Known rows, with every step that occurs:
d-c-n-b: [ 16.0  31.8  34.6   6.6  -8.4  10.7   8.5 -21.3  24.0 -21.6  10.4 -19.5
  26.1  16.2   7.2  34.7  33.2   5.8   7.9  20.4   2.8  14.8  14.2  12.8]
c-d-n: [ 25.6  22.9  41.5  -0.9   4.3  12.1  -1.8  -0.6  35.2  13.3  -3.3  -4.8
  39.8  -0.1  11.3  11.4  39.0 -21.4   6.7  24.7   9.1  30.3  -8.1   3.3]
c-d-k-h: [ 13.8  11.3  45.5   1.1   8.5  19.7  -3.0  -3.8  34.1  11.8 -12.7   9.1
  45.5   3.9  27.0  23.3  19.9  10.9   4.6  14.3  -4.9  13.7  -1.7  -9.7]
k-h-d-c: [  8.6  16.0  32.1  -4.0 -11.3  11.1  18.8 -16.5  14.0  -9.8  -9.4   3.0
  44.6  12.5  32.2  57.2  36.1  19.3  18.5  28.8  -4.1  14.3   3.3  -8.9]
h-d-c-n-b: [  8.4  41.3  41.4  18.4  -8.0   3.2  14.0 -12.8  28.2 -13.3   4.8 -11.2
  28.4  22.7  14.7  44.3  48.7  19.4   3.3   8.7  10.4   7.8  20.4  -6.6]
d-c-h: [ 17.8  15.6  35.4   0.7  -5.8   1.0  11.0 -18.7  26.8  -3.4   4.2  -9.5
  36.9  12.7  22.8  39.5  21.8 -16.4  22.2  26.5   5.6  10.2  -3.2  11.3]
n-h: [ 22.4  13.8  39.8  -4.4   7.0  -3.0  11.4 -28.0  25.0  -1.1   5.3   7.6
   8.5  15.0   0.2  18.5  34.0   4.3  16.0  31.2   9.2   4.6  -2.8   0.8]
k-h-c-d: [ 21.2  22.0  23.4  -3.2   4.6  14.3   5.6 -22.5  30.7   6.7 -17.2   0.8
  55.1   8.9  11.3  38.4  30.8  10.7 -10.8  31.9   0.8  15.3  -9.0 -12.8]
d-n-k-c-h: [ -3.8  14.7  32.6 -10.2 -13.8   3.9  -5.4 -15.4  25.6  -3.8  -3.2  -0.2
  27.4  19.8  20.8  28.7   9.5  -2.5   8.2  -8.6   7.6  23.5  -6.2  33.4]
n-k: [ 14.2   5.4  46.3  -2.0  -8.2  15.2   6.5 -16.6  23.0  -4.4   4.5   9.9
  12.0   2.9  -0.1  23.5  16.9  -3.5  10.3  17.3  -0.5  37.2   3.4  11.3]
n-b: [ 32.6  13.6  37.9   8.5   3.8   2.5  -5.0 -31.4  31.8 -15.4   9.3   0.7
  14.0   5.7  -6.3  22.3  31.4   0.6  14.0  30.8   5.0  14.2   8.2  -2.6]
h-d-n-k: [  3.4  19.4  46.7   0.6 -11.8   1.4   5.5   1.0  27.3   3.9   0.7  15.5
  16.9  12.1  13.4  28.9  42.5   4.4  14.1  -1.1   0.9  30.8   5.0  -0.8]
n-k-h-d: [  0.2   6.4  51.9   3.7  -7.5  15.0  12.9 -13.1  17.3  -9.7 -14.7  22.1
  20.3  10.5  17.9  40.3  27.7  29.0   2.1   3.7  -3.8  20.9   5.3  -2.7]
c-n-h-d-k: [ -5.8  35.3  59.8  17.4   2.6  -4.7  10.8  -0.5  35.5  18.7   1.0  10.6
  18.8  20.3  15.7  25.8  42.1  34.3   7.8  -5.3   9.7 -17.2  10.8 -20.9]
n-h-c-d-k: [ 17.9  32.7  25.7  -2.5  13.8  -7.5   8.2 -13.5  43.4  23.8   3.7   2.8
  31.5  33.6  15.9  28.4  37.9  19.3  -4.3  12.8   8.8  -6.2   0.2 -25.1]
n-b-z: [ 27.3  -1.6  35.3  23.7  -1.8   1.6  -9.8 -25.1  26.3  -8.4  20.1  10.6
   9.7  -0.4  -5.2  14.0  42.1  -8.3  13.4  33.3   0.1  19.6   4.3  -6.7]
k-h-c-d-n: [ 15.2  27.0  14.1 -10.8  -1.3   6.0  -2.4 -13.2  32.5   8.6 -11.2  -2.8
  59.8  10.7  19.0  36.3  35.3   5.5  -6.8  24.5  -2.7  16.9 -14.2  -1.9]
c-n-k-h: [ -5.6  11.1  51.8   1.9 -12.3  27.6   5.9 -14.3  15.4 -10.9 -12.2   8.6
  26.9   0.5   7.6  25.9  10.4  19.5  -5.5   1.9  -7.8  24.9   0.5  20.9]
b-z: [ 21.5  -8.0  40.2  15.8  -4.0   6.5  -5.7 -10.4  17.2   7.5  14.1   8.6
  21.0 -11.4  -4.0  15.5  34.9 -19.0  22.0  42.9   2.5  29.5  -8.2  -7.5]
c-h: [ 20.6  11.5  49.8  10.5   1.8   0.5   1.0 -22.0  34.1   4.6  -4.5   2.3
  27.7   0.8   5.4  24.7  20.8 -14.7  15.9  23.5   6.8   4.4  -8.6   7.1]
k-c: [ 19.3  14.3  30.0  -7.3  -8.7  13.1  -6.4 -25.4  12.8  -2.7  -5.4  -9.0
  39.5   2.1   1.7  35.6  17.4  -0.4  15.5  34.0  13.5  32.2  -1.4   3.5]
z-b: [ 15.5  11.8  59.2   5.0  -7.7  13.4   1.9 -32.1  27.3  -8.9   3.8   8.2
  21.9 -17.0   0.7  22.4  36.9   1.2  15.5  33.5  -1.3  10.7  10.3 -14.0]
k-h-c-n-b: [  6.9  29.1  21.8   8.8  -3.6   6.0  -4.4 -36.5  27.8 -13.5  -3.4  -6.6
  40.4  12.8  -3.9  45.2  26.4  34.1 -10.4  16.7  -6.4  -3.3  -0.3  -1.7]
d-c-n-b-z: [ 11.2  14.7  31.6  22.3 -11.9   8.3   1.1 -15.9  18.9 -13.4  23.4 -11.0
  20.1   9.8   7.3  25.9  41.9  -2.6   7.8  21.8   1.8  19.5   9.8   6.3]

Rows:
[ 16.4  23.7  37.6   2.1  -8.4   5.3  18.6 -10.6  19.3  -0.8   0.7  -3.6
  34.5  13.1  19.0  49.7  43.2   2.0  22.2  30.3   8.0  21.2   8.1 -13.7]  h-d-c
[  6.0  18.6  59.6  22.6   2.5  -7.8  -0.4  -0.5  45.2  21.2  -4.8  11.9
  30.6  13.0  25.1  36.5  28.8  10.1  18.6  -0.1   4.5 -13.6   2.2 -20.6]  c-h-d-k
[ 14.8  25.2  12.0 -14.4   0.2 -20.5   0.9 -26.6  30.2   6.8  12.8  -0.3
  23.9  25.3   2.4  30.4  45.3   8.0  16.6  27.8   2.8   1.6 -12.8  -3.3]  d-n-h-c
[  7.2  26.6  48.8   6.7   5.2   3.2  11.4 -19.2  23.8   4.1  -0.7  -1.9
  15.8  12.4  -3.9  15.5  32.1  10.7   2.8  17.4  10.8  -0.7   1.9   7.2]  c-n-h
[  8.4  35.3  30.8  10.6  -5.1 -18.0  -9.4 -23.3  39.4  -7.3  -5.3  -2.2
  31.2  30.4  22.1  38.2  41.0  15.1   5.8  -8.1  14.1  -6.3   6.5   5.5]  k-c-h-d-n-b
[  1.7  31.9  37.5   6.0  -8.9  -9.4  -4.4 -11.3  30.1   9.8 -13.8  -3.5
  45.2  18.1  26.3  42.5  33.0   4.9  14.0   0.1  18.0   5.3  -4.4   5.4]  k-c-h-d-n
[ 14.8  23.0  47.6   6.7   5.8  -8.6  19.7 -19.3  27.7   5.3  -1.5  14.3
  10.6  20.7   6.2  29.4  51.9  18.3  11.3  22.0  14.6  -4.7   3.5 -18.0]  n-h-d
[ -0.5  25.4  36.2   3.8 -13.6  12.6   5.3 -11.6  23.4   7.1   1.2  -3.5
  28.8  11.1  -9.3  35.8  21.2  14.1  -9.3   8.2   2.8  25.4  -2.0   4.0]  h-c-n-k
[  7.6  27.2  44.7  14.0  -6.6  -1.8   3.5 -17.7  27.7   9.0 -20.0  -0.8
  40.9  16.0  19.0  46.4  27.7  10.5   6.7  10.5  21.7   2.1   0.1  -4.6]  k-c-h-d
[  8.7  10.5  17.8  -5.8  -3.2   2.5 -11.5 -21.7  28.7   6.9  -1.1   4.0
  48.2   8.1  17.1  49.2  17.6  27.5  16.4  27.0 -16.1   4.8  -8.0 -17.9]  d-k-h-c
[ 11.7  31.7  33.5   8.5  -7.2   4.7  -0.9 -14.7  25.3  11.8  -1.8 -13.1
  43.7   0.3 -12.5  37.1  28.1   6.5   0.0  27.7   5.6  14.8  -5.6  -7.4]  h-c-n
[ 20.4  28.7  38.7  11.2  -2.0 -12.2  -4.6 -14.8  37.9  -6.5   7.7   6.5
  19.9  13.7   7.2  27.2  54.4   6.4  14.0  11.1   4.3   9.1   9.2 -11.8]  h-d-n-b
[  2.0  24.2  29.2   3.2  -8.7  12.9  -1.3 -22.2  19.7   2.5 -12.9  -8.0
  53.9  -0.2  -0.2  46.3  19.1  23.5  -4.4  26.9  -4.7   7.9 -11.0  -1.5]  k-h-c-n
[ 10.2  12.5  46.9   8.1  -2.7   7.9   7.1 -15.5  21.1  -1.9 -15.0  14.0
  38.7   0.8  14.7  41.3  34.2  21.9  12.2  24.7   0.0   9.9  -1.8 -13.2]  k-h-d
[ -4.9  22.8  45.7   9.5 -10.2   2.0  10.0 -15.1  26.5   2.4 -16.1   7.6
  24.8  26.0  21.2  43.1  19.3  19.0  -3.6 -11.9  17.6  13.5   7.3   7.1]  n-k-c-h-d
[  9.8  13.7  41.3  35.8  -1.1 -22.1  -9.9  -9.8  43.6   3.6  14.0  15.3
  13.0  17.3  17.2  19.9  56.7  -4.4  11.3   1.1   4.6  -9.0  -1.4  -6.6]  c-h-d-n-b-z
[ -7.9  27.4  40.3  36.8 -10.1   2.4 -16.1  -3.8  25.5  10.4   6.3   2.4
  28.0  15.8  15.4  31.6  39.6  34.2   1.9 -11.1  10.6   3.6  17.2 -22.2]  h-d-k-c-n-b-z
[  2.7  14.4  24.8 -17.8 -16.0  10.6  -8.0 -13.0  14.2  -8.6   1.4  -1.7
  26.3  13.3  12.1  28.2  14.0   2.3  11.9   4.0   4.8  46.7  -2.0  22.0]  d-n-k-c
[  0.8  33.0  35.3  -3.0  -4.6   7.8   7.0 -24.5  14.8  -1.3  -7.4 -11.5
  25.9  20.2   2.1  23.5  22.4  21.9  -0.8  12.0  21.5   6.8   1.2  13.7]  k-c-n-h
[  5.5  31.9  35.5  -6.0  -5.6   5.6  21.3 -18.1  17.3  -5.6   7.9 -14.2
  20.1  24.3  11.6  31.4  34.0   9.3   9.4  20.1  10.4   5.6   4.4  14.7]  d-c-n-h
[ 13.4  21.8  56.6  20.5   1.0  -7.8   6.9 -12.0  38.1  13.1  -9.8   9.5
  30.5   5.6  12.6  36.0  37.2  -0.7  12.0  13.6  12.7  -4.1  -2.9 -12.2]  c-h-d
[  2.6  18.0  29.7  27.4  -8.1 -17.2 -15.0 -17.0  33.0   1.3   5.7   5.9
  24.3  23.6  25.0  30.5  48.9   5.8   7.5  -4.8  12.6  -2.1   1.5  -1.8]  k-c-h-d-n-b-z
[ 29.5  29.5  28.2   1.8   5.8   8.5   5.3 -14.2  37.3  16.7  -6.3  -6.5
  48.3   8.0  -1.3  34.3  35.9  -5.6  -6.1  35.4  13.5  20.6  -4.2 -17.1]  h-c-d
[ 24.3  19.0  49.7   7.7   9.4  14.7  -3.1   0.7  40.9  21.3  -2.2   0.1
  36.9   1.7  16.3  16.0  26.8  -5.2   8.0  17.5   6.6  18.9   2.4 -15.6]  c-d-k
[ -8.8  30.3  36.7  -1.9  -3.0   3.9  -2.5 -17.1  22.8   9.9  -1.1  -7.1
  26.7  24.0  15.2  26.3  17.1  30.5   6.6  -1.5  13.3  -0.6   5.5   2.2]  d-k-c-n-h
[ 10.3  13.8  31.2  -6.7  -5.7   9.6 -14.6 -16.3  19.9   9.4  -0.1  -4.2
  40.3   6.7  16.1  37.0  11.8  11.0  24.7  18.7   6.5  24.0   1.0  -6.9]  d-k-c
[  4.2  14.8  36.7   2.9  -2.9   1.1 -15.5 -18.4  31.8  12.3  -5.2  -4.4
  40.8  12.9  25.0  37.6   4.6   4.9  19.5   4.6   8.0   4.4  -2.9   2.9]  d-k-c-h
[  4.8  25.2  38.0   5.0  -6.3   4.5  -5.6  -6.5  23.4  13.9  -7.5   0.6
  41.8  12.5  20.2  46.4  26.5  24.0  19.8   9.3  13.1  15.5  10.4 -25.5]  h-d-k-c
[ 11.6  15.8  36.0   1.8  -5.2   5.1  -4.2 -28.3  23.6   1.6 -11.9  -8.2
  40.6   9.6  11.8  35.0  11.5  -4.2  10.8  20.7  16.4  12.7  -8.4  13.2]  k-c-h
[  2.8  37.9  48.2   9.6 -14.8  11.5  19.6  -1.3  19.6   1.8  -3.5 -13.5
  42.7  11.5  15.0  47.0  42.3   8.3  10.7  17.1  12.0  18.2   9.6  -5.2]  h-d-c-n
[ 18.8  17.8  19.3  12.2  -1.9   5.0 -16.2 -14.3  29.6   0.5   9.1  -4.8
  33.0  16.5  14.9  10.4  45.8  -8.4  -4.0  12.1  12.8  31.4   3.3   5.3]  k-c-d-n-b-z
